Each row was made from one small tree. The marks that hang from a mark follow it in brackets, in alphabetical order. Every link used is in the known rows. Write each row's tree.
Known rows
munet{pezag{kenu{naso}}}: [ -8.7 -33.1   0.8  12.3   6.3  -1.6  12.2  -2.6 -10.8   8.8  -2.9   4.3
  11.4   0.7  19.0  -6.8 -15.1  -4.0  -8.5]
zugab{pezag{kenu munet}}: [  9.8  -7.0  -8.4  19.0   0.5  15.9  18.9  -3.7 -16.0  15.4 -33.4 -12.3
  18.6   2.3  34.0 -11.1 -16.6 -23.0  -5.6]
kidodu{pezag{kenu{bipof{tifi} naso} munet}}: [  9.8 -40.7  -1.8  17.0  15.7  16.8  28.4  -9.2 -20.8  -3.8 -11.6  21.3
   5.2   7.4  22.5 -18.3 -18.2 -21.4 -26.7]
munet{pezag{kenu{bipof{tifi vifop} naso}}}: [  0.1 -58.6  -6.2   7.6   3.8   5.3  14.0  -8.5 -20.2  -1.4  14.2  25.4
   1.5   3.2  13.2 -21.3 -18.6 -16.0 -26.4]
pezag{kenu{bipof} munet}: [ 13.3   1.7  -1.1  16.7  -7.3  20.9  12.0   1.6  -6.9   6.8 -22.5   6.5
  16.6   2.3  46.3  -3.3  -8.5 -18.5 -19.1]
kidodu{pezag{kenu munet}}: [ 12.9  -4.5   0.0  19.5   6.2  20.0  17.3  -3.4 -11.9  16.0 -38.5  -7.5
   8.5   7.3  39.8  -3.2 -16.8 -15.4 -15.6]
naso{kenu{bipof pezag{munet}}}: [ 16.5  -8.0   6.1  15.5  10.8  14.6  14.5   4.6   7.7  10.8 -31.4   9.5
   0.5  12.2  10.0  -4.2 -17.1  -7.4 -30.6]
kenu{bipof}: [  1.4 -14.2  -3.9   4.7   3.2   3.1  -6.1  -1.1   0.4   3.0   9.1   8.9
  -5.4  -1.0   8.4   1.7  -2.1   1.8 -18.0]
bipof{kenu{naso pezag} tifi vifop}: [  8.7 -16.7  -3.3  -9.6  10.6   3.8  27.6   1.0 -16.0 -43.8  37.0  19.4
  -3.0   8.6 -31.6 -34.5  -9.5 -10.7 -12.0]
bipof{kenu{naso} tifi vifop}: [  8.6   2.4   0.3 -14.5   1.2   6.4  21.6   0.4 -11.2 -57.2  38.2  29.1
  12.0   2.5 -24.2 -33.2 -11.0 -12.4  -3.3]
kenu{bipof{tifi{pezag{munet}} vifop} naso}: [ -0.7 -33.4 -13.6  -4.6  11.9  -4.0  16.8 -11.7 -19.7 -16.5  47.9  42.5
 -23.2  10.0 -11.7 -24.0  -7.0 -17.0 -45.3]
kenu{bipof{tifi} naso pezag}: [ -2.3 -62.7  -7.5   2.1  22.7  -7.4  20.5  -7.0 -16.7 -10.6  34.3  23.9
 -22.4   6.6 -29.6 -19.9  -1.1  -6.6 -23.1]
tifi{bipof{vifop} pezag{munet}}: [  4.1 -16.7 -13.9  -3.6   6.7  -2.3  -2.0 -11.5  -9.7   3.2  34.7   0.8
 -32.7  17.5  38.3   3.6  -7.4  -7.1 -55.5]
tifi{bipof{kenu{naso} vifop} pezag{munet}}: [  3.5   0.4  -9.4  -7.1  14.8  -1.8   7.9  -4.7  -8.6 -32.7  56.5  10.5
 -14.2  16.3  30.6  -7.3 -15.8  -2.1 -54.1]
zugab{pezag}: [ -1.1 -18.0 -10.6   7.9   9.3  -1.3   2.9  -6.5  -9.7  11.2  -6.8 -10.9
  -0.7  -0.9  -3.3  -7.3 -10.4  -4.8  -3.5]
bipof{tifi}: [ 10.7 -15.5   1.1  -7.0  -1.6   1.1  13.8  -3.1 -13.1 -15.8   0.2  13.6
  -4.0   1.4 -12.0 -13.0   0.0 -13.9   9.1]
tifi{bipof{vifop} pezag}: [  0.2 -18.7 -12.6  -6.3  13.8  -8.4 -11.1 -10.0  -3.5  -2.9  49.4  -7.5
 -34.7  13.4  32.5   4.3  -8.5   3.3 -54.5]
munet{pezag{kenu{bipof{vifop} naso}}}: [ -8.0 -46.4  -6.3  12.9   4.6   4.9   4.5  -5.8 -11.6   9.7  13.4  15.7
   3.5   2.6  22.2 -11.5 -18.3  -5.8 -33.7]
kenu{bipof pezag}: [  2.1 -33.8  -8.5  10.6  14.1  -0.1   0.1  -1.2  -5.6  17.2   8.0  -2.6
 -22.4   5.9  -1.1   0.2  -1.1   3.2 -26.8]
pezag{kenu{bipof{tifi vifop} naso} munet}: [  8.7 -26.1  -4.3   6.3  -4.2  18.7  27.6  -6.6 -17.3 -19.4  11.9  35.9
  14.8   5.2  16.5 -27.8 -10.7 -30.0 -26.1]
munet{pezag}: [ -2.9 -31.1  -3.0   4.4   0.5  -3.4  -1.5  -3.6 -10.5  23.1 -11.2   2.1
  -9.3   3.0   2.7   2.7  -8.9   0.7  -5.0]

Which tree is each row?
[  5.5 -12.3  -0.8  -0.1  15.5  -8.2  25.6  -1.9 -15.8 -19.7  23.0   8.1
  -2.8   3.9  14.8 -18.6  -8.3 -14.2 -15.3] | bipof{tifi{pezag{kenu{naso}}}}
[  9.4   8.2   1.3 -10.3  18.6  -9.9  24.8   4.7 -13.7 -47.1  39.7  16.9
  -1.3   4.1  -6.2 -21.8 -11.1  -4.4  -9.8] | bipof{kenu{naso} tifi{pezag}}
[ -9.4 -31.3  -5.6   6.5  14.7  -2.9  23.0  -4.8 -10.7   5.2  10.9  12.2
 -10.7  10.6 -22.1 -10.6   0.1  -5.7 -13.5] | kenu{naso pezag{munet}}
[ 13.2 -14.2  -4.7  -7.0   5.4  11.2  35.1  -0.9 -21.9 -38.4  22.6  26.6
  -0.7  12.7 -26.6 -35.0 -10.5 -20.8 -12.1] | bipof{kenu{naso pezag{munet}} tifi vifop}
[  1.1 -58.5  -1.7  10.9   8.0   2.2  17.2  -5.5 -20.8   0.3   4.9  20.5
   4.1   0.9  16.7 -15.4 -16.3 -13.3 -17.4] | munet{pezag{kenu{bipof{tifi} naso}}}
[ 12.6   1.8  -5.4  13.7 -11.6  24.9   9.2  -1.0  -7.0   5.7 -12.7  10.7
  14.3   4.6  41.9  -9.7 -10.3 -22.1 -29.1] | pezag{kenu{bipof{vifop}} munet}
[ -1.1  -4.5  -8.1  -9.3  22.0  -9.9  -0.6  -2.9  -1.5 -37.5  71.4   1.5
 -15.3  12.1  26.0  -6.2 -15.8   8.0 -52.8] | tifi{bipof{kenu{naso} vifop} pezag}
[ 16.7 -13.0  -2.5   1.9   9.1   9.5   9.8   1.3  -7.3 -15.7   9.1 -10.7
  -8.2  14.1  28.6   2.7  -9.4  -1.8 -23.7] | tifi{bipof{kenu{pezag{munet}}}}
[ 12.3  11.6  -5.8 -11.9   6.8   1.5  28.3  -0.7 -20.0 -44.2  39.9  30.2
  -4.2  10.8  -5.6 -30.9 -12.9 -17.9 -24.2] | bipof{kenu{naso} tifi{pezag{munet}} vifop}
[  2.8   1.5  -5.5   0.0   7.0   9.7  21.6   3.1  -7.8 -23.9  23.3  13.6
   3.0  11.3 -15.9 -22.3  -9.6  -6.9 -21.2] | bipof{kenu{naso pezag{munet}} vifop}
[ 11.3   9.1  -8.2  -8.2  13.2  -2.2  -6.6  -0.9  -2.3 -25.9  50.9 -10.3
 -19.9  12.7  40.7   0.5 -15.4   5.5 -50.2] | tifi{bipof{kenu vifop} pezag}
[ 16.5  14.7  -0.3   5.6   3.1  12.5  18.1   9.4  -8.2  -8.2 -13.0  -6.1
   2.9   8.7   7.2  -6.6  -7.1  -5.6  -3.8] | bipof{kenu{pezag{munet}}}
[ 19.8 -24.1   3.7   4.0  10.4  13.2  15.2  -0.1   0.8  -8.5  -6.9  18.2
  -8.3  11.6  -8.6 -20.2 -17.8 -12.9 -33.9] | naso{kenu{bipof{tifi vifop} pezag}}
[ 21.3   1.7   8.2   2.8  15.3   1.8  11.6   3.4   4.1 -12.6  -4.4  17.2
  -4.4   6.9  13.5 -10.1 -19.6  -7.3 -31.3] | naso{kenu{bipof{tifi{pezag}}}}
[  1.4 -29.4  -6.3  19.4  13.0  19.2  16.1  -9.7 -11.7   4.8  -2.3  16.3
   5.3   8.4  26.5 -15.4 -20.4 -14.5 -43.7] | kidodu{pezag{kenu{bipof{vifop} naso} munet}}
[ -1.2   0.7   2.7  11.2  -0.4  10.8  24.2  -0.2  -6.0  -9.3  -5.8  12.2
  25.0   2.6  22.8 -11.8  -6.8 -17.2  -5.8] | pezag{kenu{naso} munet}
[-13.9 -49.8 -13.3   4.9  19.4  -4.4   4.7  -7.7  -5.3   0.0  46.5  18.1
 -22.2   7.6 -23.4 -15.4  -3.3   2.1 -43.6] | kenu{bipof{vifop} naso pezag}
[ 18.9   1.1  -7.5  -0.8  -3.5  10.7  23.6  -4.3 -23.0  -7.9   4.6  11.2
  -9.2  11.3  28.3 -21.9 -10.0 -30.5 -27.4] | bipof{tifi{pezag{kenu munet}} vifop}
[  6.4 -20.8 -10.1  20.7   9.5  10.3   5.3  -3.2 -10.7  12.2 -11.5 -13.3
  11.7  -2.8  34.7  -9.2 -17.5 -10.7 -19.3] | zugab{pezag{kenu{bipof}}}
[ -9.4 -45.8 -14.7   7.8  12.3   3.7  12.9  -9.6 -11.3   5.2  30.8  26.5
 -20.3  12.0 -18.8 -16.2  -3.4  -7.8 -43.8] | kenu{bipof{vifop} naso pezag{munet}}
[  0.0 -61.5 -14.0   0.9  10.8   5.3  25.7 -11.8 -23.3  -7.6  31.4  38.7
 -24.0  13.2 -28.8 -28.0  -3.5 -20.2 -36.4] | kenu{bipof{tifi vifop} naso pezag{munet}}
[ -0.8  -3.4 -10.8  11.4  10.7   3.3  13.6  -2.8  -9.2   0.2  26.8  13.9
  -4.0   8.7  37.0 -12.6 -12.4 -13.0 -51.7] | tifi{pezag{kenu{bipof{vifop} naso} munet}}
[  8.1  -8.0  -7.4  -1.7   4.0   3.9  29.4  -6.2 -21.5 -17.8  22.7  22.3
  -5.3  10.9  13.4 -27.9 -10.5 -27.9 -30.1] | bipof{tifi{pezag{kenu{naso} munet}} vifop}
